Each row comes from the steps of one walk. Every step used is in the known rows, and no mark comes twice. Write the walk behind each row, first mark first.
Known rows
v > w > k > j > e > c: [-11  -3  29 -42 -32 -21 -31   5 -16 -28   0  17 -43  14  56  50  -9   9
  51  15   6  -6 -26   5 -11  33 -60 -26]
u > j > v: [ 32 -14  19  -4 -18 -23   2  -6 -27 -57  25  -2 -23  -4  27  14  -3 -39
 -11 -13 -29 -33 -16 -25 -35  39 -32 -32]
s > e: [  5  -4  27  -7 -24 -28  -5   5 -24 -38  19  32 -28  27 -11   2 -47   4
  -6  17  16 -32 -46  -4   3  62 -54  -7]
x > e > c: [  6 -10  12 -20 -70 -64  -9  11   2 -30  26  36  -8  75  -1  -9 -24   5
 -33 -10  29 -57 -23  -2  61  37 -51  21]
v > w > k > j > e > c > u: [-12  -4  38 -52 -35 -34 -21   2 -15 -28  -8  17 -56  10  56  49  -6   9
  49  10  16 -15 -26   2 -21  39 -67 -13]
h > m: [ 10 -16  36 -34 -32 -16  32  29  -6 -46  38  18   2  27  18 -14  -9 -16
 -19  -9  25 -56 -41 -18 -26  29 -37  38]
e > c > m: [  3   2  49 -28 -30 -47 -13  46 -22   6  34  34  10  30   8   1 -14 -11
 -22  -5  12 -45 -35  14  23 -18 -64  35]
v > w > k: [ 15 -19  25 -36 -28 -20 -22   3  -9 -33 -14  30 -49  -3  40  37  -5  14
  64   7  -2 -19 -32 -14 -18  49 -66 -31]
k > j > v > c > u > x > e: [-31  -9  52 -23 -36 -28  10  -6 -25 -52  25   3 -41  36  53  14 -28 -13
  -3  13   9 -37 -30  -1  14  42 -50   6]
j > k: [-10 -22  35  -9   8 -43  -3  15 -22 -46  19 -31  -8  -8  -8  18 -21   1
  17   1 -21 -14 -34   6  -8  48 -39  -1]
s > e > c: [ 10   0  22 -16 -36 -38 -27  16 -24 -24  29  32 -13  45  -3  13 -57   2
 -16   6  34 -23 -40   2  30  33 -70  -3]
k > j > v > w: [-13  -9  47 -28  -6   6  -9  14 -23 -61  21  10 -32  14  58  29 -22 -11
  26   8 -24  -6 -31   3  -6  17 -37  -7]
u > j: [ 20   0  30 -12 -31 -24  -1  -1 -36 -56  34  14 -19  -2  12  -5  15 -40
 -11 -14 -16 -53 -20 -21 -41  50 -35 -22]
x > e > c > m: [  0   1  22 -19 -65 -77   5  31  -9 -15  29  41 -11  71   0  -7 -19  -1
 -41   1  16 -57 -34   6  58  28 -45  38]
j > v > c > u: [ 26 -26  48 -18 -31 -40   5 -31  -5 -22 -24 -23 -38  20  31  11 -36   6
  18   1  13 -39 -22 -16  -1  30 -70  12]
j > v > n: [ -6 -39  34 -22 -20   2  12 -15  10 -37  -2  22 -20  15  10  13 -34  13
  23 -14 -20  -4 -13 -23  -1  29 -34  -7]
j > e: [-24  -4  43 -13 -23 -31  17 -26   3 -14   6  -3   3  28 -13 -19 -12   9
  -7  21  11 -52 -15  13 -23  47 -37  10]
x > u > j > v > w > k > n: [-16 -53  22 -20 -52   3   2  20 -29 -43 -17  33 -45  -9  58  16   2 -16
  11  -6  11 -23  11 -22 -34  41 -50 -10]
e > c: [ 14 -16  36 -31 -37 -28 -32  17  -7 -17  31  24  14  34   8  -3 -21   0
  -9 -18  32 -46 -20   2  28  -5 -72  13]
w > k > j: [-23 -28  26  -5 -14  -8 -15   7 -30 -43  34  15 -35  -4  44  23  16  15
 -12  14  15 -28 -20  16 -20  53 -47 -28]
e > c > u > j: [ 19  -7  46 -46 -48 -58 -13   8 -20 -25  19  19 -19  24  15   4  -5 -20
 -21 -31  43 -62 -15 -11 -10  10 -77  22]
j > k > n: [-50 -46  35 -21   0 -22  -9  14 -14 -39  15 -26  -5  -8 -15  24 -35  -9
  18  -8 -32   1 -36  -6  -5  38 -27  29]
u > c > m: [  8 -17  65  10 -32 -55  -4  58 -12   2  29  30  -8  34  15  -1 -20 -29
   0   3 -22 -63 -59 -24  16  24 -42  40]
v > c > u > j: [ 15  14  67 -33 -66 -54   1 -38 -34 -20 -12 -22 -51  22  24  -7  -2 -15
  20  -6  35 -69 -24 -21 -21  53 -76  25]
e > c > u: [ 13 -17  52 -49 -43 -54 -13  11  -7 -18  11  24 -14  30   8  -4 -15   1
 -13 -25  53 -63 -18  -3   4   4 -86  36]
k > j > v: [-18 -17  45 -14  -2   5  -2  11 -24 -60  35   4 -18  15  45  12 -18 -10
  -8   7 -16 -19 -25   7  -6  18 -33  -1]

Which walk is each row?
[  0  -1  56 -38 -40 -66  34 -24 -20 -40  -5   4 -48   3   2 -12  15 -22
 -17 -10  25 -78 -16 -16 -71  65 -52  22]	c > u > j > e
[-29 -22  30 -28 -53 -65  22  24  -1 -27  48  80  -5  45   0 -14 -32 -17
 -18  14  19 -80 -45 -11  45  53 -64  -5]	u > x > e > c > m
[ -2 -26  54 -55 -44 -57  -5  12  -3 -20  21  45 -11  26   8  -7 -24  -8
  -9 -20  55 -75 -24  -9   9  15 -95  20]	e > c > u > x
[-30 -38  22  -9 -15   1  -9  -1 -21 -42  25  14 -42  -2  49  39   1  20
  -3   8   3  -4 -11   8 -15  49 -38 -33]	w > k > j > v > n
[ -5  -4  75 -40 -62 -53  11 -34 -16 -14  -9   6 -42  25  18 -15 -22  -4
  31   7  48 -81 -34 -22  -4  58 -92  22]	v > c > u > x
[-23 -29  24 -29 -58 -56  11  10   6 -38  47  75  -4  48  -1 -15 -36 -12
 -13   8  28 -79 -36 -16  47  60 -69 -17]	u > x > e > c
[ 10  -2  34 -29 -41 -56 -15  10 -23 -24  15  32 -33  41  -4  12 -53   3
 -20   0  49 -37 -40  -2  14  39 -80  13]	s > e > c > u
[ -3 -10  31 -38 -26 -12 -24  10 -21 -43  -1  27 -53  -2  57  44  -3   8
  60  11  -6 -10 -34  -5 -19  45 -58 -29]	v > w > k > j
[  5  18  68 -32 -68 -60   6 -47 -30 -12 -16 -31 -47  28  21  -8  -4 -13
  16   2  38 -67 -19 -15 -25  58 -71  27]	v > c > u > j > e
[-38 -67  15 -13 -26  -1 -16  -4  -4 -23   9  26 -26  -7  14  18  -3  13
  -3   1   8 -26 -20  -8 -16  49 -45  -3]	w > k > n
[ -18  -31   53  -48  -50  -77   47   -7    3  -46    5   60  -50   20
   -5  -26  -12   -5   -9   -1   43 -103  -36  -24  -18   81  -74   22]	c > u > x > e
[ 20  -8  15 -37 -74 -85   0   5  -2 -39   2  26 -43  64  19  15 -24  -8
 -18 -17  25 -50 -22 -18  36  41 -56  19]	x > e > c > u > j > v > w
[ 33  -3  26  -3 -35 -27  -7 -22 -34 -46  15 -22 -29   7  35  18  -9 -38
   1  -7 -20 -31 -17 -26 -22  39 -44 -28]	u > j > v > c
[ 15 -32  48 -21 -32 -40  12 -31  -3 -25 -16  -9 -36  19  31  11 -41  -1
  22   6  15 -48 -25 -21   2  38 -76   0]	j > v > c > u > x
[  0  21  71 -15 -48 -44   2   1 -37  11   3  -6 -21  30  18  -9 -12  -6
  20  20   4 -53 -43   4  10  26 -62  38]	v > c > m
[-50  12  61 -35 -28 -25  -1   0 -25 -30  33  -1 -13  39  28   1  -8  -9
 -23  10  28 -39 -17  27 -12  19 -42  29]	k > j > e > c > u
[-21  -2  49 -36 -41 -58   7 -19   5   1   1  -3  -2  41  -7  -9 -18   7
 -21   6  46 -57  -9  15 -11  24 -60  31]	j > e > c > u
[-22 -19  40 -14 -56 -14  19  11 -32 -36  -2  23 -22   7  29 -25  15 -13
 -14   3  31 -55  16  -3 -42  51 -47   3]	x > u > j > e
[ -8 -52  55  -3 -62 -15  -5  46 -11 -22  -3  43 -17  28  37 -23 -11  -2
   7  -6  37 -64  -5 -24   7  38 -63  26]	x > u > c
[-47 -26  33 -20 -26 -35  -3  -6 -21 -26  32  17 -35   8  42  27   6  10
 -22  23  41 -40 -15  22 -22  55 -59 -23]	w > k > j > e > c > u > x
[-19 -19  37 -19 -63 -18   8  15 -32 -28   3  23 -16  15  32 -17  10 -15
 -18  -2  40 -52  19   0 -29  37 -53   5]	x > u > j > e > c
[ 30 -43  14 -18  -7 -18 -10  -5   4 -38 -19   7 -41  -3  47  48 -30  12
  45   7 -21  -3 -25 -15 -10  31 -57 -38]	j > v > w > k
[-37 -19  24  -8 -22 -20 -18  -1 -23 -25  33   1 -24  13  41  29   9  16
 -22  22  29 -23 -11  28 -12  44 -48 -23]	w > k > j > e > c
[  9  13  65 -31 -58 -65   0 -32 -40 -24 -12 -41 -51  16  21   7  -9 -16
  24  -5  26 -55 -25 -18 -21  57 -72  25]	v > c > u > j > k
[-38 -21  26  -3 -17 -16  -7  -8 -24 -31  28   2 -30   5  38  24  13  17
 -18  26  20 -27 -13  26 -25  58 -39 -26]	w > k > j > e
[ 14 -30  41 -19 -44 -54  17 -31   1 -27 -16  -5 -42  33  28  10 -44   1
  11   8  17 -49 -26 -21  17  48 -70   4]	j > v > c > u > x > e
[ 11  -4  20 -31 -80 -86   5   5  -8 -37  18  30 -32  66   3  -7 -12  -8
 -41 -18  38 -68 -21 -12  35  48 -54  29]	x > e > c > u > j
[-59   6  62 -39 -29 -27   6   0 -21 -33  42  14 -10  36  29  -1 -15 -13
 -21  16  29 -47 -20  23  -9  27 -48  17]	k > j > e > c > u > x
[-19 -18  24 -16 -17 -28  -8   6 -41 -56  33 -22 -18 -15   3  26  -6 -48
  -1 -17 -42 -11 -26 -23 -36  49 -19  -4]	u > j > k > n
[  9 -54  14 -24 -11  -7 -12  -5   8 -35 -22  11 -40  -2  44  50 -37   6
  45   3 -26   3 -27 -20  -7  26 -52 -23]	j > v > w > k > n
